Each row was made from one walk, in order. Every step used is in the known rows, and no mark comes twice. Write each row's walk.
Known rows:
F > M > C > S: [ -7.1  12.8  13.1 -37.4   0.9   0.0   1.0 -15.7 -33.4   4.1  13.5  -0.1
 -29.7  -8.4  -9.0  -1.2  28.6  -7.7  -5.7 -15.5]
F > M > C: [  0.7  -6.1  11.9 -33.8 -10.5   2.2  -1.9  -3.3 -30.2   5.5  24.1  -8.3
 -24.8  -2.6  -7.7  -2.5  17.4 -16.6 -16.5  -0.2]
R > S > T: [ 26.2  22.4  -1.7  16.6  -5.6   9.3  -4.6  15.2 -13.5  19.9  42.0  15.1
 -17.7  28.4 -32.1  -9.0  14.6   4.1   7.0  -8.2]
P > T > M > C: [ -4.0  14.0  21.0  -5.6 -18.8  -2.8  23.7 -14.2 -21.9  -5.7  36.2  -5.9
   3.4  -4.5   0.6  -1.9  -9.2  -6.3 -25.0  29.5]
S > F > P: [ 10.8  11.0  -6.7  11.8  -2.1  -7.1   3.2   5.8 -15.6 -16.6   2.8  -7.6
   6.5   0.2 -12.9   1.7  13.9 -21.6  13.5   9.5]
R > S > C: [ 17.5  28.0  -7.2  19.9  -9.1   3.2   4.1  20.5 -11.0  -2.3  24.4  15.7
  -7.7  28.3 -32.8  -7.6  14.6 -16.8  12.5 -19.0]
P > T > M > C > S: [-12.6  31.9  22.7  -9.8  -6.9  -5.2  26.1 -25.9 -25.0  -6.7  24.9   3.2
  -0.9 -10.6  -1.4  -0.3   2.7   2.5 -13.1  14.4]
M > C > S > F: [  6.9  35.1   9.5  -1.8   4.8  -2.2   8.6  -9.0 -19.2 -13.7  -6.6   7.8
  -9.7   0.2 -13.6   6.0  19.6 -10.7  23.1 -27.3]
F > P > T > M: [ -8.8   7.0   6.1   2.6 -14.0  -9.7  20.9 -11.3 -21.4 -10.2  35.3 -11.5
  13.7 -11.6   0.1  -5.7  -3.4  -7.5 -23.3  51.7]
P > C > S > Q: [  0.2  35.5  16.3  -3.8  18.3   5.5  22.4 -34.7 -31.2  27.7  33.4  11.1
  -4.2  12.5 -10.3  -7.3  -1.7 -11.0   6.3 -16.5]
P > T > M: [ -1.0  23.9   8.3  13.7 -13.7  -1.8  22.6 -13.0 -16.3  -2.2  39.9   2.3
  10.8  10.6  -7.0  -8.8 -15.4   5.7 -12.5  21.6]
F > M > C > S > T: [ 15.6   7.0  12.3 -22.5   1.8   4.8  -5.4 -13.3 -27.7   6.3  12.1   5.7
 -29.4 -14.2 -14.2   3.6  34.9   9.2   8.6 -13.1]
T > M > C > S > Q: [  1.6  32.3  17.8 -24.5   8.0   9.8  27.8 -26.4 -34.7  19.0  34.8  14.4
  -8.4   0.9  -7.6  -6.7  -4.3  -9.0   3.6  -7.3]
C > S: [ -0.9  39.6  -2.7   7.0  10.1   3.4   8.0 -18.2 -24.9   7.6  20.3  16.0
 -16.3  21.7 -21.8 -11.3  14.0   5.8  17.6 -29.8]
P > T: [ -2.7  22.5   4.9  16.3  -4.6  -6.9  10.1 -13.4 -15.4   2.2  35.0  -6.3
  -3.2  18.3 -12.3 -15.7  -1.0   0.2  -6.4   7.8]
F > M: [  3.7   4.2  -1.2 -13.6  -5.6   2.6  -2.6  -2.2 -24.5   9.4  28.2   0.2
 -16.9  11.9 -16.1  -8.3  11.1  -4.8  -5.2  -8.7]
T > M > C > S: [ -2.3  30.1  13.5 -14.8  -4.9   8.5  21.0 -20.0 -31.4  -2.0  22.2  16.8
 -10.0  -2.6  -8.8   2.8   5.4   0.2  -0.2  -8.9]
T > M > C > S > F > P: [  1.2  18.9  11.4 -14.2  -4.5  -5.0  19.0  -6.8 -25.1 -26.1  -5.5   2.7
   7.6 -29.3  -1.6  15.4  17.2 -18.1   5.1  16.5]
P > C > S > R: [ -1.4  31.2   7.7  18.1   2.3   2.4  12.9 -20.9 -20.9  25.8  42.7   6.5
 -20.3  13.0 -18.6   3.4   0.8  -6.7 -10.6 -20.5]
P > C > S > T: [ 18.1  28.1  12.2  20.7   5.8   8.1   9.5 -26.3 -22.6   8.7  20.6  19.1
  -4.5   2.3 -16.1   6.1  12.0  14.6  16.8 -15.3]

Write each row's walk:
[ -0.8   2.3  18.5  -5.4 -18.9 -16.1  21.2  -1.5 -15.5 -30.4   8.6 -20.3
  21.3 -32.0   8.1  11.0   2.2 -24.2 -17.5  54.9] | S > F > P > T > M > C
[ 11.2  -0.2  11.2 -22.1 -11.2  -2.8  -2.0   8.0 -19.1 -12.0   0.8  -8.6
  -9.8  -8.4  -7.3   8.8  16.8 -21.7   1.0  -6.1] | S > F > M > C
[  8.7   5.1  15.9 -32.3 -15.1  -4.9  -5.6  27.4 -16.6  -2.0  13.2  -5.9
 -16.9  -0.7 -15.5   6.9  24.6 -31.8 -13.5  -1.2] | R > S > F > M > C
[ -2.9  14.6  18.1 -47.8  13.7   1.9   7.7 -20.9 -35.7  25.3  26.6  -1.9
 -28.0  -5.7  -8.4  -9.5  19.5 -16.5  -1.5 -14.3] | F > M > C > S > Q
[ -6.1  30.2   4.1  14.2   8.5 -21.4  10.7 -12.0 -11.1 -23.2  -4.4 -12.5
   9.2 -14.1  -6.7  -0.5  22.7  -9.8  11.3  18.1] | C > S > F > P > T
[ 22.7  35.8  -0.3  18.8   1.1  14.0  14.4 -16.7 -20.9   5.2  24.9  30.8
  -1.1   6.9 -20.7   1.4   3.4  28.5  26.0 -13.8] | C > S > T > M
[ 30.8  17.2  -2.4  22.6 -11.4  16.2  11.7  -4.3 -17.9   5.4  35.6  22.0
   4.5  12.4 -18.8  -0.9  -7.7  19.5  14.7   0.0] | S > T > M
[  7.9   4.7   9.3  10.3  -6.4  -8.7  11.5  -3.2 -18.8 -16.4   4.2  -9.6
  16.2 -11.9  -2.9  13.7   7.7 -29.3  -2.4  22.9] | S > F > P > C
[  4.3  22.3  16.5  -6.4   2.2  -5.6   8.1 -13.3 -19.9 -10.1  -5.7   6.2
   3.9 -11.1  -5.9  16.6  14.5  -9.3   8.4 -18.0] | P > C > S > F > M
[ -0.9  37.2  22.6   2.5  -6.6  -9.6  26.2 -15.3 -13.8 -24.0   2.0   3.2
  13.4 -16.2  -0.8   9.9   1.5  -2.8   4.0   8.7] | P > T > M > C > S > F
[  7.6  36.0  13.0  -3.4  -4.4   2.7  21.2  -9.1 -20.7 -18.4  -1.5  17.0
   5.4  -7.7  -8.3  12.9   4.9  -5.3  17.1 -13.6] | T > M > C > S > F
[ -9.2  20.0  17.0  -5.6   3.4 -22.5  11.3 -13.7 -16.4 -25.8  -8.0 -21.1
   2.1 -28.7   0.5   6.3  29.1 -21.1  -0.8  25.9] | M > C > S > F > P > T
[ 11.9  11.2   9.4   9.6   6.6   0.0   8.0 -24.1 -27.1   1.7  15.2   4.1
  -1.8 -18.0  -9.1   9.4  24.8   1.5   5.1  15.2] | F > P > C > S > T
[  4.6   9.7  12.6   1.9  -9.7 -10.5   7.2  15.7 -15.5  -7.3  16.2  -6.7
   9.3  -4.1 -10.3  11.9  14.6 -38.5 -17.1  27.1] | R > S > F > P > C
[ -1.1  27.6   8.3  -3.5  -7.9   7.9  18.1 -12.5 -24.5  17.2  44.4   9.4
 -23.0   1.8 -16.4   4.1  -0.7  -4.7 -13.7 -12.1] | T > M > C > S > R
[ -4.3  29.7  10.2 -12.5   4.4   3.1   8.7 -19.7 -30.0   3.7  16.9   7.5
 -24.0   6.2 -15.0  -5.3  20.4  -5.6   5.5 -20.6] | M > C > S
[ -5.0  31.1   7.6  11.2  -1.7 -16.4  23.6 -12.3 -13.1 -28.3   1.2  -2.6
  23.8 -22.8  -1.0   6.6   7.4  -3.6   5.5  30.5] | C > S > F > P > T > M
[  7.0  38.9  12.6  17.3   5.4  -2.0  16.1 -18.2 -17.5 -11.1  -2.4  13.6
   8.7   4.0 -10.8  12.6   6.3  -7.5  20.5 -23.6] | P > C > S > F
[ 12.1  12.4  12.5   7.9  -3.4   4.9  20.2 -24.8 -29.0  -3.3  20.7  13.9
  12.5 -26.9  -3.8  16.2   9.7   6.8   0.2  28.3] | F > P > C > S > T > M
[ 18.1  23.8   9.2   1.0   4.8   8.4   2.4 -17.3 -25.0   6.7  16.2  12.4
 -23.3   0.1 -18.6   0.0  25.3  10.7  20.2 -19.2] | M > C > S > T
[ -3.9  34.1  12.9   6.3   5.8   3.1  15.8 -28.5 -28.4   7.4  20.8  13.4
  -5.9   9.5 -11.5   1.0   7.2  -2.1   2.2 -17.4] | P > C > S
[-11.5  -3.3  18.9 -15.7 -18.9 -11.0  21.1 -11.6 -26.9 -13.1  31.0 -20.5
   7.3 -25.8   7.1   0.2   3.6 -18.9 -35.8  60.3] | F > P > T > M > C
[  2.7  28.6  -5.0   7.5   9.8  -8.8   6.2  -5.6 -17.5 -17.3  -7.1   1.4
   0.9  -6.0 -14.0   2.8  26.4 -12.4  24.4  -5.7] | C > S > F > P
